What can hang from each mark
K_675: K_460
K_851: K_238
K_547: K_431 K_687 K_761
K_816: K_414 K_460
K_414: K_816 K_923
K_431: K_403 K_547
K_111: K_238 K_831
K_687: K_547
K_605: K_460
K_74: K_403 K_605 K_831
K_460: K_403 K_774
K_403: K_431 K_460
K_204: K_628
K_238: K_851
K_628: K_204
K_62: K_204 K_460
K_774: K_460 K_687

Every row comes from one small tree of marks. The marks that hang from a mark follow it in brackets, in the order of their numbers. Every link used is in the known rows. Which tree was each row made from?
(in the rows, 128 means zero)
Known rows
K_74[K_831]: [ 97  61 130 143 166  85 129  99 108 168 128 149  86 121 153 134 180 119
 123 125 136 114 140 154 130 100 113 114 128 157  93 185 114 151 130 142
 134 119 147 123 153  98 175 130 134]
K_431[K_403[K_460] K_547[K_761]]: [106  99 119 145 201  90 142 134 134 167 115 134  94 137 148 169 190  99
 122 138 149 120 133 174 140  66  94 113 154 166 115 188 101 162 162 125
 190 111 150 122 128 113 147 121 116]
K_62[K_204 K_460[K_774[K_687]]]: [112  54 118 154 205  95 146  91 121 174 132 115 100 134 144 151 143 117
 125 131 147  97 134 170 126  93 119 130 133 105 128 161 106 150 171 165
 169 149 159 105 147 141 155 129 143]
K_605[K_460[K_403[K_431[K_547[K_687 K_761]]] K_774]]: [ 96  76 140 163 228  84 214 142 113 152 102 119  99 146 137 199 169  76
 131 105 125 125 135 158 140  68 103  98 154 155 132 189  96 166 149 141
 179 136 174  84 105 118 139 127 108]
K_403[K_431 K_460[K_774[K_687]]]: [ 96  34 116 151 213 103 141 117 109 150 101 116  88 178 126 154 165 114
  78 111 136  89 126 142 137 108 122 111 175 134 122 169  99 167 159 138
 153 142 162 100 148 114 145 129 134]
K_816[K_414[K_923] K_460[K_403[K_431]]]: [112  74 143 152 182  56 124 130 127 171 124 137 112 153 129 181 164  89
 135 104 132 115 113 142 144 111  95 131 160 146 100 174 131 139 122 130
 157 139 165 128 138 136 149 140 137]
K_687[K_547[K_431[K_403]]]: [101  78 114 159 176 102 157 127 125 187 122 142 107 140 110 184 139 130
 126 135 143  90 118 145 169  90 145 104 134 163  70 182 104 138 118 142
 151 135 158 137 123 110 162 110 118]
K_687[K_547[K_431[K_403[K_460]] K_761]]: [104  81 126 151 177  98 149 142 123 180 100 123  92 153 127 180 158  98
 110 141 142  78 116 173 168  99 115 101 144 161  84 186  99 150 131 126
 176 124 157 139 118 116 141 129 115]
K_816[K_414 K_460]: [ 99  76 150 136 180  71 128 114 119 170 128 156 108 118 144 150 174 118
 130 102 136 118 156 148 126 105 116 135 134 140  99 177 134 141 128 146
 141 120 154 144 150 138 154 136 145]
K_74[K_403[K_431[K_547[K_687]] K_460] K_831]: [ 68  54 120 161 230  78 150 162 105 171  96 123  60 172 163 165 185 118
  87 108 120  98 117 164 131  78  97 114 178 161 136 200 103 154 143 166
 166 117 149 120 139  79 169 149 122]
K_605[K_460[K_403 K_774]]: [119  55 119 155 204 112 170  93 122 143 129 140 133 137 128 180 171  96
 137 106 131 111 127 155 127  79 115 103 138 145 108 181 123 159 158 139
 137 147 152 105 124 112 150 121 130]
K_62[K_460[K_403]]: [125  66 126 144 204  88 141  87 122 160 127 146 106 140 152 170 163 105
 126 127 126 106 112 166 126  82 105 115 130 149 114 170 117 154 154 142
 149 139 138 124 132 113 155 135 130]
K_74[K_403[K_431 K_460] K_831]: [ 91  34 124 155 210  87 119 141 110 172 106 127  74 177 152 143 185 117
  81 115 132  79 109 162 137 107  92 113 180 166 112 192 118 163 139 145
 154 119 140 118 155  80 162 152 127]
K_414[K_816]: [ 99  55 123 140 160  81 125  93 105 154 134 158 108 135 132 134 161 130
 118 118 143 116 136 155 138 101 127 136 144 160 107 186 121 144 143 123
 130 145 154 124 123 118 159 113 124]
K_460[K_403 K_774[K_687]]: [117  57 103 160 188  89 150  91 108 140 139 134 127 127 125 171 178 126
 143 124 136 109 130 137 133  68 132 117 138 130 109 168  87 148 161 116
 127 147 162 114 129 123 167 118 139]
K_403[K_431 K_460[K_774]]: [ 98  35 129 142 218 115 143 129 118 153  91 120  94 190 129 158 160 107
  72 105 139  98 124 147 133 115 112 108 179 152 126 177 112 170 151 151
 158 137 155  99 150 112 149 128 133]
K_816[K_414[K_923] K_460[K_403 K_774]]: [118  76 135 152 180  79 129 113 121 144 134 134 141 129 126 185 174  90
 156  96 134 132 136 148 132  93  92 124 145 126 116 183 130 140 137 133
 147 146 173 130 133 156 157 131 154]
K_675[K_460[K_403]]: [129  66 113 136 179  91 145 106 122 158 116 142 102 158 140 170 180 110
 124 116 132 107 107 153 131  85 117 120 142 147  99 167  99 157 155 132
 138 135 152 123 119  98 155 133 127]
K_460[K_403[K_431[K_547]] K_774]: [ 98  68 111 159 229 100 168 130 138 155 107 121 110 162 115 186 169 117
 110 106 138 130 126 118 142  75 126 101 166 152 119 181  94 161 148 140
 164 127 171  89 136 107 164 106 124]
K_62[K_204[K_628] K_460[K_403 K_774]]: [138  51 117 148 220 114 152 116 127 179 122 124 109 146 163 171 161 108
 136 112 141 103 101 163 128  65 100 128 120 122 123 143 107 172 157 165
 168 138 165  88 135 136 150 117 145]
K_111[K_238 K_831]: [119  49 102 154 141  89 154  97 116 183 135 171  93 101 159 156 166 128
 135 151 160 105 146 173 142  82 122 144 152 134  90 196  99 135 146 129
 144 139 174 122 136  95 158 126 163]
K_414[K_816[K_460[K_403[K_431[K_547]] K_774[K_687]]] K_923]: [ 94  75 102 156 186  72 136 108 124 133 116 116 105 154  99 180 165 103
 129  88 136 126 122 119 157  85 112 112 174 125 128 192 105 146 156 113
 160 152 200  93 110 133 150 110 127]
K_605[K_460[K_403[K_431[K_547]] K_774[K_687]]]: [ 95  68  99 170 234  98 185 108 131 152 116 119 105 149 110 189 172 100
 117  98 131 108 126 124 140  73 127  92 155 133 112 178 104 165 161 139
 163 136 175  84 125 100 141 109 118]
K_111[K_238]: [111  70 121 154 159  94 151 102 120 170 135 170 100 118 143 149 155 127
 134 146 152 112 139 174 141  85 117 151 146 151 105 180 102 142 139 135
 143 146 148 134 142 108 154 120 149]
K_851[K_238]: [107  65 119 145 177  89 129  92 109 172 140 152 101 139 130 141 164 122
 133 147 149 103 139 169 125 102 132 137 119 170  95 179 100 140 135 150
 143 122 143 129 146 110 166 112 138]
K_675[K_460[K_403[K_431] K_774]]: [126  44 116 142 209 106 164 128 123 153  92 120  99 186 122 182 166 104
  95  96 132 111 106 132 142  95 118 104 169 149 115 167  93 176 155 139
 149 140 173  88 127 106 149 131 124]
K_816[K_414[K_923] K_460[K_774[K_687]]]: [100  73 135 153 168  73 126  99 104 151 142 131 124 118 121 159 167 104
 152 101 138 121 156 146 132 105 101 131 141 109 112 182 128 139 135 140
 149 146 180 131 141 162 152 127 156]
K_460[K_403[K_431] K_774]: [116  45 120 156 209  97 159 123 121 153 114 129 116 164 121 179 161 116
 111 114 136 114 117 132 144  89 125 108 164 158 111 172  99 161 146 129
 144 142 162  94 139 116 161 121 129]
K_774[K_460 K_687[K_547[K_431 K_761]]]: [ 89  70 128 160 146  65 152 112 105 175 122 120  88 132 120 148 151 109
 120 139 141  80 143 160 178 127 141 122 123 132  66 170  87 137 116 116
 168 124 174 125 119 119 138 126 109]
K_816[K_414[K_923] K_460[K_774]]: [103  72 148 145 175  86 127 111 114 153 133 135 130 130 124 161 162  98
 144  96 140 132 153 151 129 114  92 126 145 126 115 190 141 144 127 152
 156 142 174 128 142 159 157 126 155]
K_111[K_238[K_851] K_831]: [118  46 107 153 150  90 141 100 100 196 131 151  84 102 168 159 169 135
 131 162 158  95 139 180 139  77 116 152 150 133  89 197 105 141 154 126
 143 122 163 121 135  91 162 110 163]
K_675[K_460[K_774[K_687]]]: [115  51 110 140 183 104 153  95 102 150 118 127  99 149 124 151 169 123
 116 106 138 107 137 142 129  95 125 116 144 122 112 171  94 166 160 143
 139 142 174 107 127 117 152 124 136]
K_74[K_605[K_460[K_774]]]: [ 99  55 138 149 192 112 168  91 115 153 133 133 121 140 132 146 174 109
 121 104 139 115 139 161 127 122 112 119 131 136  94 190 134 154 152 162
 167 140 142 111 142 114 142 127 124]
K_628[K_204]: [111  70 133 147 162  80 144 106 123 178 132 144 117 138 125 148 159 117
 120 145 156 100 153 173 134  80 141 139 138 148 111 162 115 146 124 146
 141 129 142 136 144 102 176 119 128]
K_547[K_431[K_403[K_460[K_774]]] K_687 K_761]: [114  65 143 158 197  97 182 168  94 159  87 121 103 156 150 191 168 101
 121 131 133 106 130 181 149  69  99 106 150 154 131 190  89 164 156 129
 164 153 164 122 108 128 146 131 118]

Which tree is each row?
[ 88  83 143 149 196  74 157 134 125 181 115 124  86 150 129 148 165 111
 112 131 149 123 143 152 148 101 109 116 158 169 100 190 105 160 125 133
 191 112 167 101 138 110 153 112 109]
K_403[K_431[K_547[K_761]]]
[ 92  89 136 158 199  66 171 126 133 171 105 116  70 133 156 158 210  78
 117 110 129 119 121 154 150 109  87 104 134 154  88 196 109 161 143 133
 199  99 154  99 142  81 133 145  97]
K_74[K_605[K_460[K_403[K_431[K_547[K_761]]]]] K_831]
[112  49 106 161 186  55 143 110 118 164 125 139  94 154 133 167 170 114
 110 129 135  96 112 136 157  99 137 132 155 146  91 146  87 149 150 108
 147 137 156  97 135 103 145 136 113]
K_774[K_460[K_403[K_431]] K_687]
[ 99  88 125 150 216  96 179 151 111 148 103 124  99 136 152 190 181  98
 127 125 137 133 143 176 136  48  96 109 157 158 149 191  85 162 170 140
 181 130 163 110 113 133 152 128 121]
K_431[K_403[K_460[K_774]] K_547[K_687 K_761]]
[ 97  75 104 159 148  92 138 107 109 152 120 125 116 134  86 187 134 113
 142 105 142  97 125 135 182  96 130 103 148 126  95 197 112 132 136 119
 146 166 202 123  98 150 149 109 129]
K_414[K_816[K_460[K_774[K_687[K_547[K_431[K_403]]]]]] K_923]
[102  65 113 149 229  96 196 149 119 152  84 116  85 181 132 203 166 106
 103  88 122 128 115 130 136  64 123 105 168 144 139 175  78 166 157 159
 160 138 181  89 109 103 155 128 119]
K_675[K_460[K_403[K_431[K_547[K_687]]] K_774]]
[ 74  66 124 169 220  84 158 131 127 184 124 125  80 153 143 143 197 118
 103 100 132 101 122 151 142 115  94 112 153 155  89 211 135 155 136 169
 193 107 144 110 155  69 149 140 105]
K_74[K_403[K_431[K_547]] K_605[K_460] K_831]
[105  59 117 159 186  78 164 112 112 153 124 110 101 137 109 179 156 102
 124 128 138  93 125 137 168  94 137 103 151 142  93 165  70 148 134 109
 159 129 182  99 124 137 148 132 125]
K_460[K_403[K_431] K_774[K_687[K_547[K_761]]]]
[100  47 110 148 196 106 134  96 105 140 118 125 105 152 134 149 175 119
 103 117 138  96 136 155 124  94 119 116 153 124 122 173 100 157 166 137
 141 142 154 118 141 120 153 127 143]
K_403[K_460[K_774[K_687]]]
[ 94  77 107 152 229 111 175 141 118 148 105 133 101 148 145 196 174 113
 116 113 133 130 134 159 128  45 112 110 160 151 148 186  92 156 173 158
 163 138 155 114 121 121 161 122 129]
K_431[K_403[K_460[K_774]] K_547[K_687]]
[113  64 108 150 152  72 118  81 104 121 137 133 127 129 113 169 169 104
 154 102 135 119 126 144 147  85 110 124 152 119 122 187 110 136 160 102
 129 167 184 115 106 148 155 121 141]
K_414[K_816[K_460[K_403 K_774[K_687]]] K_923]
[112  53 127 144 173  80 127 113 118 135 111 128 117 167 107 176 152  94
 123  90 136 124 113 137 156 106 101 116 178 147 124 189 122 150 146 115
 146 162 184  95 114 139 149 124 131]
K_414[K_816[K_460[K_403[K_431] K_774]] K_923]
[100  82 112 163 192  45 156 125 127 166 119 121  86 142 133 165 183  99
 121 133 139 115 129 142 164  90 122 127 153 147 100 162  76 155 149 100
 184 115 173  89 126 108 139 128 100]
K_774[K_460[K_403[K_431[K_547[K_761]]]] K_687]
[105  78 118 146 132  66 126  82 104 123 137 117 119 114 104 173 159  83
 160 110 138 108 131 155 167  98 110 117 145 121 106 189  97 129 141  93
 150 150 197 118  93 167 145 132 137]
K_414[K_816[K_460[K_403 K_774[K_687[K_547[K_761]]]]] K_923]
[100 104 135 155 188  66 180 141 109 173 133 148  98 110 152 182 170 113
 159 146 142 138 145 173 142  44 111 123 136 172 118 190  89 147 146 131
 176 126 156 120 109 127 164 121 110]
K_431[K_403 K_547[K_687 K_761]]
[ 99  60 102 172 193 112 182  96 117 154 117 117 119 139 103 196 151 101
 130 107 125  73 121 135 157  92 147  85 125 116  82 178 102 144 139 138
 138 149 175 121 111 109 142 115 126]
K_605[K_460[K_403 K_774[K_687[K_547[K_431]]]]]
[106  70 120 172 181  97 188 104 110 154 116 109 116 127 108 190 159  85
 141 118 130  75 130 153 164  94 130  87 121 123  81 184  93 148 135 119
 157 141 183 117 102 121 133 121 119]
K_605[K_460[K_403 K_774[K_687[K_547[K_431 K_761]]]]]
[109  75 131 148 216  81 201 157 112 152  82 108  82 169 137 196 174  90
 113 101 125 132 124 148 143  68 106 106 163 150 137 180  71 173 154 139
 179 130 189  85 101 115 145 134 111]
K_675[K_460[K_403[K_431[K_547[K_687 K_761]]] K_774]]
[111  67 104 145 228 109 173 135 140 156  87 112  94 185 116 188 173 107
  94  87 132 127 114 120 141  81 119  98 171 144 122 177  91 176 157 149
 169 126 181  84 125  98 150 118 122]
K_675[K_460[K_403[K_431[K_547]] K_774]]
[100  62 126 164 191  83 184 102 116 153 126 104 100 139 116 175 170  86
 119 114 133  85 116 148 166 122 126 107 137 130  79 173  92 145 146 124
 184 130 167  99 124 127 122 147 112]
K_74[K_605[K_460[K_403[K_431] K_774[K_687[K_547[K_761]]]]]]
[ 75  71 134 153 210  75 175 139 110 177 111 137  79 157 139 169 152 125
 109 121 133 122 135 144 135  83 130 122 158 162 117 183  99 145 130 161
 164 131 157 110 129 104 167 118 117]
K_403[K_431[K_547[K_687]]]
[113  73 125 138 143  64 107  90 115 140 135 149 119 139 127 164 166 101
 151 111 136 120 114 158 144  95 101 131 151 146 109 189 129 132 145 108
 137 156 161 130 107 132 158 126 134]
K_414[K_816[K_460[K_403]] K_923]
[118  43 101 156 225 105 160 116 127 186 116 105  83 156 136 184 136 106
 111 107 138  70  90 139 157  82 131 116 134 112 106 127  85 162 144 163
 177 133 185  78 136 139 138 127 141]
K_62[K_204[K_628] K_460[K_403[K_431] K_774[K_687[K_547]]]]
[111  75 145 156 185  75 170 166  95 175  95 133  89 153 160 185 170 101
 125 145 132  97 121 190 151  72 101 116 145 164 115 186  93 156 148 124
 166 146 148 138 107 114 146 138 110]
K_547[K_431[K_403[K_460]] K_687 K_761]
[103  75 114 166 151  58 154 113 112 166 122 120  99 131 123 171 163 101
 132 142 135  80 124 154 181 107 142 118 123 130  68 162  74 134 126 100
 160 128 172 127 110 116 140 131 109]
K_774[K_460[K_403] K_687[K_547[K_431 K_761]]]
[135  61 119 146 207  94 139 114 129 194 130 137  95 143 173 165 164 109
 139 125 139  92  93 171 129  68 101 138 116 131 107 140 110 162 149 159
 170 131 151 105 135 123 150 124 138]
K_62[K_204[K_628] K_460[K_403]]
[128  56  97 148 188  98 155  97 110 141 119 126 109 149 128 175 182 115
 128 108 131 106 119 138 133  73 128 113 142 120 113 162  81 162 169 126
 132 145 173 108 119 114 153 130 136]
K_675[K_460[K_403 K_774[K_687]]]
[ 79  67 118 143 222  99 139 132 136 171  93 124  75 186 134 154 169 112
  72 111 137 105 122 145 134 104 113 113 176 157 116 183 113 161 146 156
 180 116 151 110 147  90 150 119 121]
K_403[K_431[K_547] K_460]
